Each row comes from the steps of one path. Every step used is in the known rows, and no mark comes twice. Write the path behind each row, first mark first.
Known rows
bamika-nukarem-sezab: [  1  -7   0   7 -23   5   5  -9 -13   4   5   3  -1  18  -1   9   1 -10
  -6   4 -15  -8  -9 -22 -11 -26  -1 -11 -10   4 -17   6  -5   6  21  -9
 -17 -10   6  -2 -13  -7  12 -23  -2  -7 -18  12 -14 -18   6]
doko-melis-nozug-nukarem-sodol-niku: [ 18  -6  14   1  27 -24   3  -3  14  14  -4  -1  10  -5 -41  -9 -12  -1
 -14  -6   3  19   9   6 -18  13  13  -2 -14  21   7 -29 -11  30   6  -7
   0  -4  -4  16  10  14  -2  10   7  13   8   8  25   5  -2]
doko-nukarem-nozug-melis: [ -6  -8  -7 -12  -3  -3   8   5   5   3   4   6 -15   0  14  11   5   6
  -1   7  20  10 -11  15  20   4  -5 -10  19 -16   9   3   8 -26  -2  -4
   7  14  18  -2  -6   3   1   2   6   9   0 -10  -8   3   9]
nozug-melis-bamika-nukarem: [-17 -11  -2 -24  -7  10  -8   8  -3   9  -7 -10  13   1   5   6  -2   0
   1  -2 -18  -7 -15   8  -3   5  19 -13   0 -13 -12  12  -8  -3 -12  -5
   9  -9  11 -13  -1   6  -2  -3   4 -10 -17  -6 -13   6   7]
melis-nozug-nukarem-bamika: [ 15   3   0 -17  -8   0  -2  16   5   4 -16 -16  -7 -16   1  -6  10  -2
  -8  14  21 -13  20 -11  10  -1   9  -3 -11 -12   6  14  24   5 -18  19
  -4  -4   4 -13  11  -1  -1  -6 -12  -5   3  12   5   2   7]
niku-sodol: [ -4  -9  11   5  24 -23  -4  -1   6  12   4  15  -6  25  -4 -21  -6  -6
  -1 -12 -31  17   0  -6 -19  12   8  11 -12  26  23 -61  -8  28   5 -17
  -1 -15 -39  14   4  -3   6   4  -4  22  -2  -2  14   1 -13]
bamika-nukarem-nozug-melis: [ -4 -14  -4 -14 -10  -4   1  11   4   2   7  14 -11  14  19  18   5   0
  -8   9  12   7 -13  12  14   4   3  -7  13 -21   2   5   3 -14  -8 -13
   6   9  22  -7 -11   8  -4   2   1   3  -9   3 -11   2  16]
nozug-melis-sezab: [-12  -3 -14  18  -2   6  24   3  13 -16  10  -5 -15  13   8   4   9   0
  26 -11 -23   3   1  15   2  -7 -13 -17   3 -10 -22  13 -20 -18   6  -5
 -14   5   4   7  15  -8  -1   4   8   3 -19  -6  -2  -6   8]
niku-sodol-nukarem-bamika-melis-doko: [  6  11 -18   8 -18  15   1   2 -21 -17  19  12   5   5  19   0   2  11
  13   0  -4   1  -8   3   6   4   1  20  10   1   8  15  -4   5   2  14
  -1  -3  -2   1 -11 -14  -5  11 -19   3  15  30  14  11  13]
bamika-nukarem-nozug: [  3  -8  11  -7 -12 -10 -14   6  -6   9  13  16  -2  21   9  14  -4 -12
 -20  10  13  -2   1 -12  -7   2   0   7  -2  -9  11   0  12  12  -8 -14
   8   6  12  -1 -15   3  -8 -12  -6 -13  -3   1 -18 -15  -2]
niku-sodol-nukarem: [ -2  13  -5  -1  12  -2 -11  -9  -3  14 -20  18 -15  24  -5 -19 -18 -10
  -7 -12 -19   0   1   7   1   5   8  20  -9  38  29 -57  -9   7  14  -5
 -18   5 -37   5   1 -12 -11  -3 -11  14 -11   3  39   2  -5]
melis-bamika-nukarem: [-16  -7   5 -20  -4   8 -11   4  -6  13  -4 -12  18   2  -3   3  -4  -5
  -1  -3 -22 -11  -7  -2 -15   6  16  -6  -8  -4  -8   6  -6  10 -10  -4
   9 -13   1  -9  -3   3  -2  -7   3 -15 -13  -7 -14  -2  -5]
bamika-nukarem: [-11 -12   4 -18   3  -3 -12  -1  -2  12   5   4   5  13  -3  10  -6  -2
  -8  -7 -25  -4  -7  -7 -17   4   6   1 -15   3 -10 -16  -4  20   0  -5
   4 -11   1   0 -12  -4  -4  -3   0 -13  -8  -7 -12  -3   1]
doko-melis-bamika-nukarem-nozug: [ -6  -5   6  -1 -19   0 -12   4  -9   6   5   5   6   9   8   9  -5 -10
 -13  11  19 -11   0  -2  -2   2   5   3   4 -21   6  24   8  -3 -17 -15
  16   2  15  -2 -10   7  -7 -13  -2 -11  -5  -6 -18 -12  -5]
doko-melis-bamika-nukarem: [-23  -9  -4 -10  -7  12 -11  -4  -7   7  -7 -10  18  -2  -2   3  -7   1
   3  -5 -17 -17  -8   6  -9   4  13  -5  -7 -15 -15  16  -9  -1 -11  -6
  16 -17   7  -3  -4   1  -5  -4   5 -10 -12 -17 -12   3  -1]
nozug-nukarem: [  1   2   0 -23  10   2   2   3   6  11  -4 -13 -13  -8 -10   3   3   8
 -10   2  -9   8   0 -10 -12   6   0  -4 -19  10   1 -16  11  -2  -4   0
  -2  -4  -4  -9   4  20   0  -2   9   0  -3 -14  17   1   2]
melis-nozug-nukarem: [ -1   0   8 -30   4  -6  -3   8   5   8  -8 -17 -17 -12  -1  -3  -3   6
  -4   9  10  12  -6 -12 -14   9 -12  -9 -14   1   8  -1  15  -3  -2  -5
  11  -1   2 -11  11  11  -3  -5   2   4   3  -2  11  -3  -6]
doko-melis-bamika-nukarem-sodol: [ -2  -3  11   2   8  -4 -10  -3   7   6   4  -7  23  -7  -5  -3 -14  -1
  -3  -1  -8   4 -12  -3 -16  -2  12 -14 -13  -5 -18   2  -9  15 -11 -10
  12 -15  13   6  13  27   2   2  10  -1   1   3  -3  12 -10]
nozug-nukarem-sodol-niku: [ 25  -3  16  -1  32 -24   6   2  15  19   0  -1  12  -1 -45  -6  -6  -6
 -21  -8  -9  19  14   1 -21  13  21  -1 -18  33   8 -42 -13  38   7  -3
 -11  -4 -10  13   7  21   3  10   7   8   3   9  26   4   0]
nozug-nukarem-bamika: [ 17   5  -5 -12  -3   6   1  13   6   4 -14 -13  -4 -15  -5  -1  13   0
 -12   8   8 -16  24 -10  12  -1  18   2 -15  -6   2   3  20   5 -19  23
 -12  -6   0 -11   6   7   3  -3  -7  -7  -1   5   9   5  12]
bamika-melis: [ -7  -9   4   6   7   1   2  -5 -10 -10  12  23   8   9   2  21  -4  -3
  -3  -4 -14  12  -2   5  -4  -1   3  15  11  -1  -9  -6   0  11  -1   3
  16  -2 -10   2 -17  -6   0  10 -10   2  -9   3 -15  12   7]
bamika-melis-nozug-nukarem-sodol: [ 12   0  17 -10  13 -14  -9   6  11   2   4  -4   2 -16   0   0 -14   2
  -9   9  15  28 -16 -14 -15  -3  -2 -15 -12   2  -7  -3  10  13  -9 -10
  13  -1  11  -2  21  35   2   0   4   7  10  17   7  14  -5]
sezab-nukarem-bamika-melis-nozug: [  1  -6  13  -7  -5  -8 -13   9  -8 -11 -10   6   3 -11  13   1   0  -3
   3  10  30   0   0  -5   8  -2 -12   8  17 -16   3  23  17   5  -3   4
  18   4  -1 -12  -4 -23  -3   2 -20  -5  10  20 -23   4  -2]
doko-melis: [-19  -6  -6  21   7   2  12 -24   1  -9   5   3  -1   6  -9   2   2  14
   9  -8 -11  -8   9  16  -5   8 -11  11  -5 -12  -8  -4  -9  -9   8  -1
  12 -16  -3  22 -11 -11  -3  13   6  17   0 -27   4   5  -6]
nozug-melis-doko-nukarem: [-14   5 -22 -16  -1  16  10  -9  -4  -2  14 -19  -5 -20   9  -4   2  27
  23  -7  -3   6 -25   7   5  10 -19  -9  10   4   3   5  -2 -22  16  15
   6  -1  12   7  -3 -13   5   7  14   5  28 -19   4   4  -1]
nukarem-sodol-niku: [ 23  -5  23  12  34 -29   9  -4  13  17   7   4  20  10 -46  -6  -4 -10
 -16 -12 -16  17  21   6 -23  15  19   5 -13  33  10 -46 -21  44  14  -1
 -10  -7 -14  23   0   8   4  14   4  13   2  11  18   2  -7]
nozug-melis-sezab-nukarem-sodol: [ 13   6   7  13  18  -7  -7   2  18 -12  -2  -3   6 -19   1 -11   5   8
   6  -4   2   9  -9 -11  -1 -12 -13 -14  -1   7 -21  -3  -9  -3   3 -10
 -13   7   5  -4  20  25  12   6  17  -6  16   1   0   5  -6]
sodol-nukarem: [ -2  18  -3  -2   6   9  -1 -13  -6   8 -17   6 -11  17  -9  -2  -8  -7
  -6  -7 -13 -11   9  10   4   4  -1  19  -8  27  17 -30  -7  -4  17   9
 -17   9 -19   1  -7 -13 -14   1  -7   5 -14  -2  30  -2  -5]
doko-melis-sezab: [-20   0 -17  39  -3  11  21 -16   7 -19  10  -4  -9  11  -2  -1   1   4
  28 -13 -21  -9  10  13  -5  -8 -22  -4  -6 -11 -26  18 -21 -15   8  -5
  -6  -5  -3  23  11 -16  -6   1   8   3 -11 -23  -1 -11  -3]
niku-sodol-nukarem-nozug-melis: [  0  -2  -8  -6  -6  -6   1   7   3   4  -6  21 -21  19  16   5   0  -3
  -6   6  14  10  -9  19  22   4   5   2  15  -4  21 -14   1 -20  -1 -13
  -6  16   4  -5  -4   5  -6   2  -5  17 -11   7  14   4  13]
bamika-melis-sezab: [-13  -2 -11  29  -4  10  14  -4  -1 -21  14   8  -3  13   6  12  -4  -8
  21 -11 -22   5   2   5  -5 -15 -12  -2   4  -4 -28  17 -14  -1   2  -2
  -3   5  -9   7   6 -13  -4  -1  -3  -7 -17  -2 -13  -6   7]

Which path is each row?
[ 15  16  -7   2  -7  10   0   2  -3   3 -22  -1  -2   3  -5  -5   5 -11
 -10   2   4 -29  30   5  23  -3  17  17  -7   6  13  -6   8   4  -5  29
 -23   4  -9  -5  -3 -17  -8  -1 -18  -3  -7  14  18   3   7]
sodol-nukarem-bamika
[-13   5 -19 -10  -2  19   3 -13 -15  -6  18  -8   4 -20   8   0  -6  20
  18  -7  -2   7 -22   0   0   4 -18   1  12   7  -2   7   2 -10  13  17
  13  -1   3   9  -9 -18   2   5   7  -3  28 -16  -5   6  -3]
bamika-melis-doko-nukarem
[ -2   6  -7   7 -12  13  11  -3 -19 -19  37   5   8   7  15  12   9  17
  18  -1 -15   8 -11   3 -12  10 -14  15  11  -3  -1  20 -10   5  12   9
  13  -7   6   6 -18  -9  -3  17  -8   4  17  19   1   5   4]
bamika-melis-doko
[-14   0   5  -8  -1   9  15   7   1   2  -7 -23  10  -5   1  -4  14   1
  13  -1 -14  -4   3  21   1  12  14 -13  11 -15   4  19 -11 -19  -8   2
   9  -7   3  -9   5   8   6   8   7  12 -18  -5  -2   7  -4]
nozug-melis-bamika
[-22   3   3  12  -1  12  11 -11  -4  -3  -7 -21  16  -8 -10  -9   6   5
  15  -4 -12 -16  12  19  -6  11   6   0   1 -16  -1  24 -12 -17  -6   2
  17 -17  -4   6   1   1   2   6   8  12 -11 -21   0   4 -17]
doko-melis-bamika
[ 13   5  16   2   0 -11 -15   4  -2  -1  -3  10  -4  -2   5   0  13  -2
 -17  11  30  -8   9 -17   3   1 -17  15  11  -1  18   0  17  -6   0 -11
  -1  18  -1 -12 -13   5   4  -6   2 -15  14  -8 -14 -19 -12]
sezab-nukarem-nozug
[ 24  -4  20  -4  29 -28   3   4  15  19  -3  -3  11  -2 -41  -9 -10  -6
 -17  -4   0  21  11   0 -22  15  15  -3 -15  29  12 -34 -10  37   7  -5
  -5  -2  -8  12  10  15   0   8   5  10   6  14  24   2  -4]
melis-nozug-nukarem-sodol-niku
[ 12   9 -13  18  -6  11  -3   4   5 -16 -23  -8   1 -23   0 -12  20   6
   7  -1  15 -34  24  -6  24 -14  -2   7   3 -12 -16  24   9 -11  -9  19
 -21   2  -4 -10   6 -14   7  -1  -3 -19  11  -7  -7  -3   6]
doko-melis-sezab-nukarem-bamika
[ -2   6  -6  13   8  11 -12  -1   1 -21 -15   5   0 -20   3  -4  10   8
  12  -8   0  -8  -4 -11   7 -15 -22   5  13   7 -24  11   0 -16   6  -3
 -12  14 -14 -18   1  -7   9   0   8 -26   9 -17 -16  -7   2]
bamika-melis-sezab-nukarem
[  5   8   1   2  11  -2  -2  -9   2  -5  21  -7  15 -20   2  -3 -12  12
   8  -3   2  20 -23  -7  -8  -1  -9 -10  -1  10  -8  -3  -1   9   5   6
  11  -3  11  15  10  15   7   8  12   4  29   4   2  14 -10]
bamika-melis-doko-nukarem-sodol
[  6   4  -9  -6  -1   6   1   0   2   5 -12 -15   3 -18  -6  -7   7   0
  -1   0   8 -21  19  -3  19  -2  10   2  -3  -1   3   0  17   2  -8  32
  -7  -6  -3   3   0 -19   6  -2  -4  -7  11 -10  -6   4   0]
doko-nukarem-bamika
[  4   2 -11   7  -5   8  -9   2 -11  -8 -15  30   4   5   7   9 -10 -12
  -9  -1   3  -3   6   7  23 -11  25  21  11   3   1  -8   9  10 -14  14
  -1   5 -18  -5  -9 -12  -6   1 -25   0 -10  20   2  19  21]
niku-sodol-nukarem-bamika-melis
[ 17   6  21   5  26 -15 -14  -2  14  -3  -2  -2  13 -18  -9 -12   4   6
  -7  -2   3   8  -3 -18 -10  -3 -10  -2  -7  16  -7 -20  -1  12   5  -6
  -6  -1  -2  -3   9  25  15   8  13  -4  22  -1   1   6 -18]
sezab-nukarem-sodol
[  2   8  -1  -2 -13   1  -2  -3 -10   2  21  -2  -5  -1  11   1   0   3
  -1   9  24   1  -5  -9   0   7 -20   5  10  -2  22  13  13  -8   4   0
  10  11  12   8 -10  -5  -1  -7   3  -3  23  -9  -7 -16 -12]
melis-doko-nukarem-nozug
[  0   1   6  -4  -3  -6  -5  -4  -4   9   8   2  -8   1   3   4  -5  -7
 -11   7  24   1   2  -8   2   3 -13   3   7   1  20  -3  18  -6   1  -1
  10  12   4   7  -8  -4   0 -10   3  -4  12 -17 -13 -15 -13]
doko-nukarem-nozug
[  7  11  -5  18 -17   4   6 -15 -14   5 -14  12 -16  25  -3 -12  -7 -15
  -6   1 -12  -5  -4 -11   3 -26   1   3  -7  27  11 -23  -9  -4  31  -9
 -33   1 -20   1  -4 -12   6 -22 -10  13 -20  19  23 -16   2]
niku-sodol-nukarem-sezab
[ -7   3   7  -8  -7   7   2  12  -1   0 -13 -16   8 -12   7  -4  17   0
   5   8  12  -7   0  12  12   7   9 -10  21 -19   9  29   0 -29 -13  -4
   8   6   8 -20   4  14   7   2   8   0  -9  -4  -9  -1  -4]
sezab-nukarem-nozug-melis-bamika
[-10  -3  -2 -20   1   0  -3   0   4   4 -11 -15 -18 -15   0  -3  -7  14
   1   9  17   9  -8  -4  -9   7 -15  -7 -12 -10   1   8  13 -14  -4  -8
  16  -4   5  -6  10   8  -6  -4   4   8   5 -12  12   2  -3]
doko-melis-nozug-nukarem
[  1   8 -12  10 -24  15  18 -19 -18  -3  13 -14  -6  -5   2  -4   4   7
  12   3  -5  -5 -15 -17  -3 -22 -20 -13   1   9  -5  17  -3 -15  34   6
 -15  -5   7   7  -8 -17  17 -16   8   2   8   1  -2 -19  -3]
melis-doko-nukarem-sezab
[ -9  -6 -15  15 -15   7  14   9   9 -12  11   3 -16  16  18  10   3  -6
  16  -2  -6   1  -5  10   7 -11 -10 -18   6 -18 -19  25 -12 -19  -4 -13
 -11  12  15   1  11  -2  -6  -7   4  -8 -17  -2 -11 -12  14]
bamika-nukarem-nozug-melis-sezab
[ -5  -7   9 -10  -7  -6  -8   5  -8  -6  -5   3   2 -10  13   4  -8  -5
   7  10  27   4  -3  -1   6  -1 -10   2  15 -16   4  22  17   5  -4   7
  23   1   2  -3  -1 -27  -4   0 -19   2   9  15 -23   7  -2]
doko-nukarem-bamika-melis-nozug
[-11  -1 -18  16 -11   7  17   4  10 -12   9  -3 -18   6  15   4   3  -2
  22  -3   0   4  -4  11  13 -11 -16 -20  10 -13 -15  23  -9 -27   0  -8
  -9  15  12   5  15  -6  -3  -6   9  -4 -10 -11  -9 -12   7]
doko-nukarem-nozug-melis-sezab
[  7   9   5   5  -6 -11 -13   0  -7  11  -5  25 -16  28   7  -6 -12 -19
 -20   6  17   1   7  -2   6   3   1  20   2  17  38 -27   8   3   1 -14
  -8  18 -15   3  -7  -2 -12 -12 -13   6  -5   8  19 -13  -6]
niku-sodol-nukarem-nozug
[  0  -9   1  -4  -5  -8  11   8   6  -2  10  11 -13  15  14  15  12   1
  -5   8  11  10  -2  16  13   6  -2  -3  15 -18  10   3   2 -18  -3  -8
   4  10  17  -2  -8   8   0   8   0  13  -9   2  -6   1  10]
nukarem-nozug-melis
[  5  -6  -2   8  -4   6   0   3  -9 -12   2  19  11   0   6  19   3  -7
  -7   2   2  -4  12   4  13  -8  17  16  11 -12 -10  10  12  13 -15  19
   8  -3  -6  -3 -14 -10   0   7 -20  -4  -8  15 -17  16  17]
nukarem-bamika-melis
[ 15   7 -11   9  -5   9  -3  13   9 -14 -23  -8  -1 -22   5  -9  25   4
   6   1  15 -28  20  -5  28 -13   2   1   7 -10 -13  20   9 -13 -10  20
 -26   7  -1 -18   7 -10   8   0  -3 -19   6   0  -8  -2  11]
nozug-melis-sezab-nukarem-bamika
[  3  -2  18  -5   9  -8 -11   3   7   8   7  -9  24  -4  -5  -3 -11  -7
  -6   0 -13   7 -10  -9 -20  -1  14 -16 -15   3 -13  -4  -8  22 -10  -8
   9 -12  10   2  13  29   3   0   8  -3   0  10  -5   9 -11]
melis-bamika-nukarem-sodol
